Known rows, with every step that occurs
zadem/ginavu: [  9  21  -2 -27  -3   8  13 -23  14   9  -6 -11  -1  -1  -5  -2  -2  -3
  14  -6 -17 -38  -8   8  -2  -4  -7   2  -6  34 -12 -11  -1  39  15  -3
   0 -11 -10   4  20  15   0  10 -31  -6 -12  11  11  10  -2  -6 -30  -4
 -11]
lenef/dazi/vapi/ginavu/bemug/nare/golil: [  9   0   0 -13  -6 -12 -18 -16   0   8 -30  13  13   8 -32  14  12 -29
 -24   6  23   0 -19 -19 -11  -3   1   4  30 -10  18 -21  34   2   2  13
 -22 -22  60  14 -14  13  36  -5 -60  -9 -18  -7 -17  -4 -31  -9  39 -18
 -12]
golil/gusu: [-16  -9 -52  18   3  -6   8  25  11   0  19  -8  -4  13  13 -25 -34  36
  31  -1  18  -6 -18 -18  10   7  16   2 -22 -10  -7  -2  -9  23  -8 -13
  16  15 -21 -41 -11  20 -17   1  10   6   7 -12  23   6  -6  21 -54  13
  -5]
rosu/lenef/nare/bemug/ginavu/zadem: [  5  -1  42  33  21 -10  -4  16   0 -12  11 -23   0   2  16  20   4   3
   5  -6 -40  24  13  -1  -5 -13  -1   0   0  -5   2  14 -25 -17  -9   4
  10  10 -26  -1  -9   9 -16  18  32  11  26   7  -3  -4  24 -28  23   9
 -31]
gusu/golil/nare: [-18 -39 -14 -33  -2   7   8  -2  19 -21 -12 -15  -9  13  -9  22 -21  53
 -35  19  37 -29  34  17   6   0  -7  -7 -19   6 -36  13  -1 -38 -20 -22
   5  20 -10  -7 -12  -7 -42 -19   9   4  -8  -4  11 -35   6 -12 -45 -25
  32]
ginavu/vapi/dazi/lenef/rosu: [ 25  14 -17   7 -15   5 -21 -20   9  24  13  40   1   5  21   3 -22 -11
  20   9 -25  20  -7 -13 -12 -19 -38  -3  -6 -22  18 -11  16  15  32   6
  14  -6  14 -28  52 -26  49   0  12  10 -14   6 -19 -20   1  12  27  24
  27]
zadem/ginavu/vapi: [ 24  25   5 -16  -1  13  -7 -40  14  19  -2   2  -5  -4   2  -2   0 -14
  -1   9 -14 -17   5   5 -11  -9 -23  -3 -10  23  -3 -13   8  23  37  11
   9  -6  -4  -1  48  19  30  23 -24  -9 -27  16   3  13   2   3 -16  12
 -14]
nare/bemug/ginavu/zadem: [ -7  30   8  -7  17  17 -13  21 -28   1  19 -12 -10 -32 -12  -4  14 -18
 -24 -12  11  15  -7  15   6  36  52   7  -4  15  11   2 -12 -25 -22  15
   0  -1 -10  -4  -6  11   7   9   9 -27  24  -4  14  48  -5  31  -7  29
  -3]
rosu/lenef/nare/bemug/ginavu: [ -2  -2  40  27  18 -14   7  15  -4 -12  10 -25   8   5   6  20   4   4
  12  -7 -41  19  10  -3   2 -14  11  -3   2  -5   3   8 -29   5 -16  -4
  10  13 -29   4 -16   9 -25  15  30  14  36   5  -5  -9  19 -33  28   0
 -29]
nare/lenef: [-33  -7   4  32 -16   6  12  18  11  12   5  -6  -3   5  24 -28  11   2
   3 -11 -13  12  -6  16   3 -41 -19  -5 -10  14  -8   4  -9 -27  -2  27
   0  16 -22   8  -3   6 -10 -14   8  10  11  -4   9   3  15   7 -30   9
 -35]
golil/nare: [-22 -20 -14 -17 -10 -12   9  -1   9 -21 -19  -3  -3  18  -7  28 -32  26
  19   4  18 -24  20   8  21  14   9   3 -19 -30 -42  -4 -27  29  -4  -5
   7  10   1 -35  -7  12 -48   1  16   4 -18   0  17 -36  -7   7 -58  -5
  33]
nare/bemug/ginavu/vapi/dazi/lenef: [ -3  31   5  -2  10  12  -4  13 -31   6  25   5  -1 -33 -12  -5  14 -33
  -1  -9   9  23 -11   2  10  30  49  -6   6   6  24   2  -6  17  -8   5
   0   2  -3  -1   0 -15  14   8  -1 -30  33  -3   2  41  -8  30  18  30
  14]
dazi/vapi/ginavu/zadem/dofi: [ -8   3  -6 -19  -2 -29 -39 -32  32   6 -41  -6  13  -3  23  26  26 -48
  12   5 -15  -2  12 -18  -7 -17 -37   8   6  11   7 -38  13 -18  38  19
 -19  -7  21  -5  46   2  11  28 -60   2 -47  -3   5  15 -11  26 -15  38
  32]
rosu/lenef/dazi: [  1   7  16  26  23  -3  -2   4  27  14  -2  -1   9  17  36  25  -5  12
  -5  -8 -50   7 -25  -9 -19 -29 -15 -11  -6 -11   4 -18   7  -9  -5   8
  12   3  -6 -22  -5  14   5  -6 -16   0  14   0  -8 -18  -4 -45  22   2
 -61]
zadem/ginavu/bemug/nare/lenef: [ 21   4  24  -6   5  15  27 -17 -18  13  15  -3  -4 -18 -20 -19  39 -20
   8  -7   8 -16   8  20  -8   1  -3   2  12  24 -17   0   5  25   9 -12
  -5 -15  -3  42 -19  12  -4  16 -15 -19 -22  22   7  25   4 -12 -27 -12
 -27]
gusu/golil/nare/lenef/dazi/vapi/ginavu/zadem/dofi: [ -8 -34  16   0  -2 -12  -3  -7  20 -24 -25 -25  -9  12  -6  15  17  23
 -50  26  50 -19  38  20  -3 -24 -39 -10  12  18 -24  17  13 -68   9   1
  -9  16  27  11  -2   3 -34 -12 -30  -9 -30  -5  12 -20  15 -15 -40 -21
  -2]
lenef/dazi: [  3  18 -11 -11 -10   9 -11  -4  10  13  -3  18   6  18 -23   2 -41  12
 -23  -6   1  -6 -33  -6 -15 -21  10   0   6 -11   0 -19  24  16 -17  12
   5 -20  40 -22  -3  34  36 -22 -31  -9  -1 -11  -7 -25 -24 -16   3 -21
 -31]
gusu/golil/nare/lenef: [-25 -45   1  -8  -6   5  15   8  14 -22  -9 -22 -13  13  -4  10  -3  49
 -38  18  40 -20  34  24   9 -17 -18 -11 -13  11 -33  23  -5 -51 -15  -7
   2  28 -12   4 -19  -9 -47 -23  10   5  -3  -3  14 -27  16 -11 -47 -24
  10]
bemug/ginavu/vapi/dazi/lenef/rosu: [ 20 -13 -10 -28  26   1 -25  -2 -24  -1  20  16   7   0 -14  20  -6  -5
   3  -1 -18  14  16   0   7  19   4   5   9 -18  12 -17   5  30   8   8
   6 -15   9 -37  35   1  52  11  -9 -14   6  10  -2   2   3  28  26  40
  40]
vapi/ginavu/bemug/nare/golil: [  5   2   9 -29 -11  -2  18 -16 -19  -6 -12  17  10 -10   2 -40  17 -27
   2  -9   2 -11 -16   1 -10  19  -1   7  18   7   4   6  -3  -2  14 -16
 -23 -12 -10  27   7  -4 -13  15  21   9 -55   5   3  25 -12  11  19   7
   6]
golil/nare/bemug/ginavu: [-19  -4   7 -15   4 -10  15  17 -25 -30  -5 -16  -6  -5 -36  27  -8   5
   5   1  40 -15  20  13  34  43  57   2  -4 -19 -24   7 -37  31 -18  -2
   2  13   1 -22 -27  15 -54  10  14 -17  11   1  20   1  -8  16 -41   4
  29]
dazi/lenef/rosu: [-19  -3  -7  31  11   7   2  17  24   7 -11  -8  -2   6  15   7 -80  11
  15   0 -48  11   7 -15  12 -49 -16   5   6 -32  -4 -39  17  78 -15 -20
  27   8  10 -14   8 -18  22  -2 -24   9  22  12  -9 -31   8   2  20  -5
  33]
nare/golil: [-17  11 -33  23  -9  16   5   8  18  10 -24  -8  -8  -2  24 -26  -1  19
 -17   2   4 -16 -10   0  13  26   4   5 -29  12  12  10   3 -46 -13  13
  -4  10 -27  16  -3  -9  -3 -24  16  20   7 -18 -13  16  -2   8  13 -21
  -8]
ginavu/bemug/nare/golil/gusu: [  3 -13 -15  18   9  16  15   9 -25  13  22  11  -4 -22  -9 -33  21   3
  -3  -1  35  14  10   6  -3  37  22   9  -8 -16  -8   3   9 -16 -26 -22
   5  -5 -11  34 -50   0  -6  -3  39  -7 -16   2  -6  23  -7   3 -11 -19
  -5]
gusu/golil/nare/bemug/ginavu/zadem/dofi: [ -6 -15  10 -16  15   5   0   4  -2 -27   1 -28 -14 -10 -20  14   5  32
 -54  20  55 -20  47  29   8  19  12  -5  -7  19 -25  18  -1 -56 -20 -18
   5  14  -2   7 -15   4 -45 -10   5 -22  -6  -5  16  -1  13  -4 -50 -21
  18]
rosu/lenef/dazi/vapi/ginavu/bemug: [  8   4  22  24  23 -13  -5  -9  27  22 -12  -1  16   8  32  40  19 -22
   2   0 -43  16 -20 -20 -22 -30 -27 -13  11 -15  12 -27  10  -5  11  12
  -2   5   9 -16  -6   4  10  13 -45  -7 -11   6 -13  -3 -13 -42  43  21
 -52]
rosu/lenef/nare/golil: [ -2 -11  21  44   7 -12   8  10  21  -7 -11 -23   4  18  29   9  -2  21
  11   1 -43   7   9  -9  -1 -19 -22  -1 -12  -7   3  16 -21 -23  -7   1
   7  17 -34  10  -9  -1 -24   1  35  36  21  -1 -14 -21  23 -41  36 -19
 -32]
ginavu/vapi/dazi/lenef/nare/golil/gusu: [ 19   4 -29  32 -20   0 -13 -10   6  15  11  29  -7   3  26 -21 -15  -4
  29  12  -1  22  -4 -21  -7  -1 -35  -6  -6 -20  21  21   5   6  33   4
   8   1  12 -15  32 -34  36  -5  22   9  -3  -3 -15 -11   4  17  21  11
  24]

Rows
[  4  35   5 -17   4  11  -7   8 -38   7  29   8   2 -27 -21  -1  24 -30
  -9  -7  16  15 -14   8   9  38  57  -3   0  12  25   5 -11  -4 -11  11
  -2  -3  -8  -4   3   3  11   7  14 -22  25  -5   3  42  -9  25  13  28
   4] : nare/bemug/ginavu/vapi/dazi
[  4  -3 -37  19 -31 -13  22  18   2  -4   9  20  -2   8  18 -17 -16  11
  73 -12  -4  -8 -28 -21   8   2 -16  -5  15  -8  10  35  -7  44  10 -23
 -12 -10  11  -6 -11 -59  -8 -26   7  14  21 -10  -5 -24   3  -1  12 -15
  41] : vapi/dazi/lenef/nare/golil/gusu
[-10 -25 -11 -23   4  -2  -9   9 -16 -17 -19   3   1   0  -7 -22  28  17
 -18  -7  19  -6  17   8   7  34  22  23 -18   2   0   4  13 -34 -18 -17
 -10 -15 -15  51 -29  -9 -18 -26  38  27  25 -10 -10  -3   4  15  -4 -54
  23] : bemug/nare/golil
[  0  -1  12  24  25 -14 -14  -2  33  21 -14  -6  13  15  33  49  12  -5
   0  -2 -46  15 -15 -20 -16 -33 -21 -10  -2 -15  10 -33  13  -7   2  17
   4   6   5 -19  -8   5  10   2 -45  -2  15   1 -14 -16  -9 -41  29   8
 -47] : rosu/lenef/dazi/vapi
[ -5   6  25  -9 -16  -7   1  13 -35 -28  13 -14   5   3 -64  -3 -29   3
   3  -4  13  11  16   2  15  -1  51   9  17   0  -4  19 -25  37 -32  -4
  -1  -6   6  14 -20  28  -8   8  35  11  32  -7   2 -13  10   0  11 -22
  17] : lenef/nare/bemug/ginavu
[  8  31  14  -1  11  10  -4  16 -36   1  26   2   1 -24 -26   3   3 -26
  -9  -1   6  21  -9   1  15  22  49  -2  11  -2  26  -4  -4  20 -13   4
   6   1   1  -4   3  -4  21  10   5 -19  34   3  -4  30  -2  20  34  24
  12] : nare/bemug/ginavu/vapi/dazi/lenef/rosu
[ -3 -33  27 -19  -2 -19 -22   6 -21 -16 -14   7   4  10 -14 -11  47 -15
 -20 -10  16  19  10   9 -13 -18 -13  16  22   1   0  -1  23 -35   8   9
 -20 -22  31  39 -19   7   5 -11  -8   9   8   0   2  -6   7  14 -12 -24
  -7] : bemug/nare/lenef/dazi/vapi/ginavu/zadem
[  2   8  -7 -25 -13 -17 -25 -20  17   9 -31  13  16  18 -25  27 -11 -24
 -12   3   2  -4 -29 -24 -12 -26  -5   0  25  -7  13 -34  29  23   8  21
 -17 -19  59 -16  11  20  38  -2 -76  -6 -18 -10  -9 -15 -33  -7  24   0
  -7] : lenef/dazi/vapi/ginavu
[  4  -8  -6   6   5  21  11  -1 -23  18  14  16   0 -23 -10 -24  25  -7
 -10  -4  22  14  11  13  -6  30  18  10  -9 -13  -7  -3  11 -19 -27 -16
   0 -11 -10  42 -42  -4   0  -6  39  -5 -20   3 -13  18  -7  -1  -1 -22
  -2] : ginavu/bemug/nare/golil
[ 32  26  -3 -13  -9   9   2 -37  11  20   5  14  -5  -7  15  -3   9 -23
  27   2 -18 -19  -7  -2 -12  -8 -34  -7   3  23   5   0   9  40  48   0
   1 -15   8  -2  45 -15  32  13 -33 -13 -20  17  -1   7   0   1  -4  13
   2] : zadem/ginavu/vapi/dazi/lenef
[  3   1 -24  -8 -34 -10  15   3   5   0   8  31   6   7  12  -1 -18  -1
  73 -19 -23  -5 -23 -15  -1 -16 -20  -4  17  -5   0  19  -4  59  10 -24
 -13 -20  15  -8   2 -55  -1 -25   3  13  13  -5  -6 -36   1  -4   5  -9
  50] : vapi/dazi/lenef/nare
[ 25  18 -26 -17 -24   6 -23 -30   5  26  19  48   5   4  21  -1   5 -11
  17   4 -10  12 -15  -5 -19   0 -29  -4 -21  -7  14  -2   8 -20  33  15
   6 -13   2 -28  54 -13  39  -3  26   9 -25  -3 -11 -11  -6  14   4  29
  17] : ginavu/vapi/dazi
[-17   1 -53  46  -1   6  13  29  15   1 -10 -19 -16   3  24 -42  -7  36
  -1   8  28 -16 -18 -12  21  37  12   4 -30   3  16  21  -3 -40 -11   4
   4  22 -29   0 -19  -1 -16 -18  21  18  16 -22   1  26  -2  16  -3 -16
 -15] : nare/golil/gusu
[ 11 -11  15  38  31 -20   0   7  14   6 -13  -9  10   9  27  24  38 -11
  -3   4 -14  15 -17 -25 -12  -2 -15  -8  13 -17  21 -10  13 -21   7   4
  -5   7   8   4 -27  -1  -3   8 -34  -1   3   1 -13   8  -8 -37  44   2
 -53] : rosu/lenef/dazi/vapi/ginavu/bemug/nare/golil/gusu
[ 16 -12 -15 -45  18   1 -28  -9 -25   3  23  23   9  -5 -11  12  16  -8
   4  -8  -9   9   9   5   1  34  13   2  -1  -4  10  -9  -3   4  11  17
  -3 -17   0 -36  36   7  42   7   2 -16  -4   3   5  12  -4  33   7  46
  34] : bemug/ginavu/vapi/dazi
[ -9 -31 -22  -7  11  -8  -2  24 -18 -23  -9  -5  -5   4  -8 -31  25  28
  -5  -3  37  -6  11   0  11  43  28  21 -16  -3   4  12   9 -28 -19 -23
  -5  -7 -16  37 -40  -5 -26 -21  39  25  31 -12  -1   4   5  21 -19 -51
  17] : bemug/nare/golil/gusu
[-11  -5  16  38 -14   2  13  27   0   2   6 -15   2  25  -7 -10 -13  18
 -16   4 -15   9  -5  15  14 -55 -20   4   1   2   0  -9   0 -19 -13  24
  13  13  -9   1   3  26   0  -8  16  33  10   6  -2 -18  25 -11   5  -3
 -37] : nare/lenef/rosu
[ 22  26   4  -7   1  24  26 -27   1  28  14  -2  -3 -20 -10  -9   5 -17
  14  -3  -6 -26  -5  11  -8   3  -4  -2   2  24 -16 -10   1  40   8  -6
   3 -11  -5  13   1  16   8  20 -27 -24 -39  20   7  24  -8 -17 -22   6
 -25] : zadem/ginavu/bemug
[-16 -41   4  -5  -8   5  13  10  13 -20  -8 -19 -14  17 -16  13  -7  50
 -49  18  46 -20  26  23   3 -19 -18 -12  -4   8 -30  23   5 -49 -18  -4
   1  22   8   3 -24   0 -34 -29  -3  -2  -1  -4  12 -34  11 -21 -36 -33
  -3] : gusu/golil/nare/lenef/dazi
[  4  12   0 -31 -17  -4 -18 -19  15  -6 -23  10  -2   4  35 -27 -14 -16
  -2 -11 -29 -11 -24   0 -21  -7 -37  11   4  16  -1   3  -5 -32  38  11
 -15 -10  -4 -20  60   4  11  18   4  13 -61   0  20  15  -5  28  -6  43
   7] : vapi/ginavu/zadem
[  1 -22  -1 -35  -1   6   6   2 -10 -23   8  -6 -10  -3 -27  25  11  31
 -40  21  55 -18  27  20  10  26  13 -11  -7  12 -13  28  -4 -45 -13 -16
  -2  15  -1  -2 -12 -17 -35 -14  16 -11   2  -5   8 -10   5  -5 -21 -12
  31] : gusu/golil/nare/bemug/ginavu/vapi/dazi
[  4   0  43  31  19 -11  -2   5  -2  -8  12 -18   7   4   9  18   5  -2
   4   1 -38  29  16  -6  -3 -16   3  -5  -1 -10   5   8 -25   0  -5   3
  14  15 -26   1  -3  10 -11  22  32  13  28   6 -10  -8  21 -28  36   7
 -30] : rosu/lenef/nare/bemug/ginavu/vapi
[-16  29   6 -18  14  11   3  20 -32  -1  19 -12   2 -27 -25  -5  10 -18
 -12 -14  12   5 -11   9  17  35  71   1   0  15  11  -3 -15   9 -33   6
  -2   4 -17   1 -17  13  -6   5   5 -22  35  -6  11  43  -9  22   0  16
   1] : nare/bemug/ginavu
[  2  15   3 -26 -18   3  19 -23  -2   5  -3  20  13  -8  10 -33 -10 -32
  13 -10 -16 -11 -28  -2 -12  -3 -10  -1  16   6  -3  -6 -10  15  17  -6
 -14  -6 -10  -5  27   5  -4  24   6   2 -68   7  11  23 -18   8   8  35
  -1] : vapi/ginavu/bemug
[ 35  23   4   3 -17   5   5 -33   8   8  -4   6  -9  -2   0 -10   6 -15
  22  10  -7 -20  -1  -4  -6  -2 -36  -5   8  21  10  18   6  31  46   1
  -4 -13  13  16  36 -17  26   9 -19  -1 -14  12 -10   2   9  -5  16  -8
   2] : zadem/ginavu/vapi/dazi/lenef/nare/golil
[-32   2  11  41 -10   3   9  15  11  -6  -7 -10  -5 -12   4 -18 -63  -9
  32 -10 -23  25  11 -16   9 -40   5  -2  17 -19  -8   2  -6  86 -16 -22
  12  11  13  20 -18 -31   2   0  -9  -3  41   1  -3 -21   8   7   7 -20
  34] : dazi/lenef/nare/bemug
